Each row was made from one small tree. The marks that hang from a mark follow it in brackets, in alphabetical order. Every link used is in the known rows. Write each row's tree.
In the rows, zero is written as 128.
Known rows
memavut{kiso vegibit}: [121  73  88 170  92 128 131 125 139 138 103 153 117 138  98 127 116 138
 145  83 134 111 117 132]
matob{vegibit{memavut{kiso{nufen{giponuk} pamer puvu}}}}: [169  61  97 161  93 146 129 176 122 129  92 162  87 140 100 108 122 119
 150 125  71  74  64  80]
memavut{kiso}: [143  83  94 164  95 133 127 127 120 134 109 141 106 141 110 126 114 143
 141  83 133 126 115 111]
fupati{keki matob{vegibit{memavut{kiso{nufen}}}}}: [162  58  98 167 113 112 129 142 104 145  79 143 102 164  92 118 113 119
 135  92  90  96  81 102]
dabi{vazif}: [140  68  97 183 109 164 132 129 106 118 118 142 105 137 126 143 126 144
 137  97 116 136 106 117]
keki{vazif{matob} vegibit{memavut}}: [155  51 100 183 124 184 141 151  84 138 124 131 133 142 116 138 144 171
 145  77 110  92 112 108]
nufen{giponuk{puvu} kiso{memavut}}: [156  72 108 193  98 164 128 144 123 136 103 161 125 103  84 146 122 135
 164 102 102  87  91  93]
keki{vazif{matob} vegibit{memavut{kiso{puvu}}}}: [152  46  97 175 119 173 134 146  95 141 100 135 110 150 104 118 127 161
 144  73  89  93  96  91]
keki{vazif{matob{vegibit}}}: [144  38 104 203 127 177 131 132  80 135 105 138 147 148 105 136 133 150
 151  88  97 106 119  91]
vazif{keki matob{vegibit{memavut}}}: [175  35 110 169 126 202 142 152  99 134 104 135 155 158 119 121 108 151
 147 115  85  83 116 111]
vazif{keki{vegibit{memavut{kiso}}} matob}: [164  48  99 151 127 173 147 159 107 137 115 126 141 145 113 119 113 169
 146  85 118  82 120 116]
memavut{kiso{nufen}}: [148  90 100 166 100 115 117 136 118 130 116 146  97 137 108 127 121 136
 140  93 138 124 114  99]
dabi{vazif{keki matob{vegibit{memavut}}}}: [171  23 107 168 133 212 149 149 100 121 105 132 145 156 128 131 108 153
 143 110  74  88 103 105]
vegibit{memavut{kiso{nufen{giponuk} puvu}}}: [166  78 105 157  92 135 118 158 134 139  99 151  88 136 102 121 111 136
 142 106  96 101  71  81]
memavut{kiso{nufen} vegibit}: [127  80  95 173  95 109 120 133 137 135 109 158 107 134  97 130 123 133
 142  94 139 107 115 121]
vazif{keki}: [158  68 105 178 116 171 121 132 108 122 111 143 131 143 130 128 116 149
 140 109 129 131 126 126]
puvu{vegibit{memavut{kiso}}}: [149  91  89 152  98 160 151 154 130 139 105 151 108 156 104 126 126 136
 139  70 123 104 107 129]
keki{vazif{matob} vegibit{memavut{kiso{nufen puvu}}}}: [157  54 103 175 123 154 124 154  93 138 107 140 102 146 102 121 134 157
 143  85  96  89  94  78]
matob{vegibit{memavut{kiso{nufen puvu}}}}: [166  76 104 161  94 154 120 144 115 133  92 156  90 165 100 105 109 122
 140 111  81  92  83  94]
fupati{keki{vazif vegibit{memavut{kiso}}}}: [165  66  92 172 118 153 126 129  99 138 101 135 107 156 116 135 141 159
 133  57 113 107  93 132]
memavut{kiso{puvu{vegibit}}}: [127  85  93 179 106 155 134 143 115 135  91 164 103 154  87 114 127 127
 143  87 113 126 110 120]
giponuk{nufen puvu}: [152  82 118 186  98 174 136 117  98 121  97 166  98 139 116 129 117 137
 140  91 119 119 112  97]
kiso{memavut{vegibit} nufen puvu}: [138  72 103 199  95 142 105 133 113 121  96 182 102 128  94 125 145 111
 144 133 104  94  99 135]
vegibit{memavut{kiso{nufen{giponuk{puvu}} pamer}}}: [173  67 102 158  90 144 137 172 146 130 103 159  83 122 113 127 113 130
 145 104 106  92  71  74]
nufen{giponuk kiso{pamer puvu}}: [143  67  94 185 104 147 116 163 111 133 106 159 100 114  96 128 132 128
 160 128  85 101  93  89]

Write each row's tree
[162  77  96 153  88 159 123 133 127 135  93 147  85 158 114 110 104 134
 135  96  91 115  88 105]
vegibit{memavut{kiso{puvu}}}
[174  37 104 150 120 182 144 148 114 137  96 130 146 159 112 114  95 150
 147  95  90  79 112  99]
vazif{keki matob{vegibit{memavut{kiso}}}}
[160  54 101 175 113 122 119 141  99 143  64 152  88 171  85 104 112 110
 134 107  65 101  69  95]
fupati{keki matob{vegibit{memavut{kiso{nufen puvu}}}}}
[139  63  85 186  92 150 131 141 117 115 107 174 108 117 113 131 155 115
 147 122 118  85 109 152]
kiso{memavut{vegibit} pamer}
[137  58  89 194  90 160 120 139 113 114  92 183  96 125 107 116 150 106
 147 136  92  88  97 145]
kiso{memavut{vegibit} pamer puvu}
[163  73  94 150  92 163 140 138 120 137 102 142 112 162 109 117 106 137
 143  85  99  92  97 112]
matob{vegibit{memavut{kiso}}}
[171  69  97 153  91 133 122 173 131 128 101 157  72 129 112 116 123 124
 143 121  90  92  67  80]
vegibit{memavut{kiso{nufen{giponuk} pamer puvu}}}
[170  76  95 153  89 139 117 158 122 122 101 160  60 145 122 107 124 117
 135 122  92 101  83  93]
vegibit{memavut{kiso{nufen pamer puvu}}}
[151  89 101 184 105 176 149 151  95 113  93 194  94 117  90 133 157 108
 156  98 103  64 112 108]
giponuk{nufen{kiso{memavut pamer}} puvu{vegibit}}
[169  90 100 146  91 130 123 144 129 134 115 143  90 146 118 127 114 137
 134  92 124 105 100 100]
vegibit{memavut{kiso{nufen}}}
[158  75  98 177 106 163 136 195 115 126 104 178  94 133 101 124 155 118
 145 130  90  90  78 107]
kiso{nufen{giponuk} pamer puvu{vegibit{memavut}}}
[165  82 106 178  95 164 131 134  96 111  96 181  83 112 107 131 140 114
 154 109  97  69 106  91]
giponuk{nufen{kiso{memavut pamer}} puvu}
[153  74 107 183 103 197 160 172 133 141 101 165 128 138  95 137 125 141
 148  87 106 104  86 115]
nufen{giponuk{puvu{vegibit{memavut}}}}
[145  72 108 192 105 161 129 148 127 144 109 153 127 117  86 144 109 145
 160  97 107 108 100  85]
nufen{giponuk{puvu} kiso}
[170  68  96 157  94 151 122 160 113 124  93 164  74 157 110  99 122 110
 141 125  77  84  80  93]
matob{vegibit{memavut{kiso{nufen pamer puvu}}}}
[157  89 104 165 100 163 146 158 137 136 101 168  97 153  95 125 118 128
 138  80 119 105  97 105]
giponuk{puvu{vegibit{memavut{kiso{nufen}}}}}
[169  72  97 146 113 171 140 149 115 130 114 135 123 150 121 117 112 163
 141  82 128  93 112 132]
vazif{keki{vegibit{memavut{kiso}}}}
[131  57  97 183  93 124 134 162 153 132  99 174 102 109  91 130 121 125
 153 106 122  95  88  94]
memavut{kiso{nufen{giponuk{puvu}} pamer} vegibit}
[157  92  97 160 102 177 141 164  95 123  92 181  76 145 101 118 150 114
 147 109  76  67 103 105]
giponuk{nufen{kiso{pamer puvu{vegibit{memavut}}}}}
[165  50 108 161 130 163 126 164 103 133 107 140 119 147 105 108 114 155
 143 112  99  83 106  97]
vazif{keki{vegibit{memavut{kiso{nufen puvu}}}} matob}
[159  60  99 168 122 143 133 156  96 139 123 131 116 139 108 134 139 166
 144  70 120  83 107  86]
keki{vazif{matob} vegibit{memavut{kiso{nufen}}}}
[130  79 103 198 115 171 146 167 126 146 106 167 138 123  69 146 127 139
 162  86 112 103 106 101]
nufen{giponuk{puvu{vegibit}} kiso}
[166  37 104 183 119 193 138 140  91 139 105 136 139 156 117 134 128 152
 146  86  83  89 105  93]
keki{vazif{matob{vegibit{memavut}}}}
[151  68 104 192 104 136 112 169 105 121 109 166  91 119 110 125 142 124
 148 141 101 115  86  91]
kiso{nufen{giponuk} pamer puvu}
[168  49  97 177 121 119 122 133  97 143  73 140 100 166 101 126 124 128
 134  73  87  99  76  88]
fupati{keki{vazif} matob{vegibit{memavut{kiso{nufen}}}}}
[132  67  95 195  95 145 115 145 129 139  93 169 125 108  70 138 135 124
 164 119  85  71  90 120]
nufen{giponuk kiso{memavut{vegibit} puvu}}
[157  96 112 167 103 190 153 148 111 135  96 175 102 147  91 133 126 131
 148  77  99  77 110 102]
giponuk{nufen{kiso} puvu{vegibit{memavut}}}
[160  35 103 169 139 202 152 160  94 121 123 128 139 141 128 134 125 172
 143 100 101  91 111 122]
dabi{vazif{keki{vegibit{memavut}} matob}}
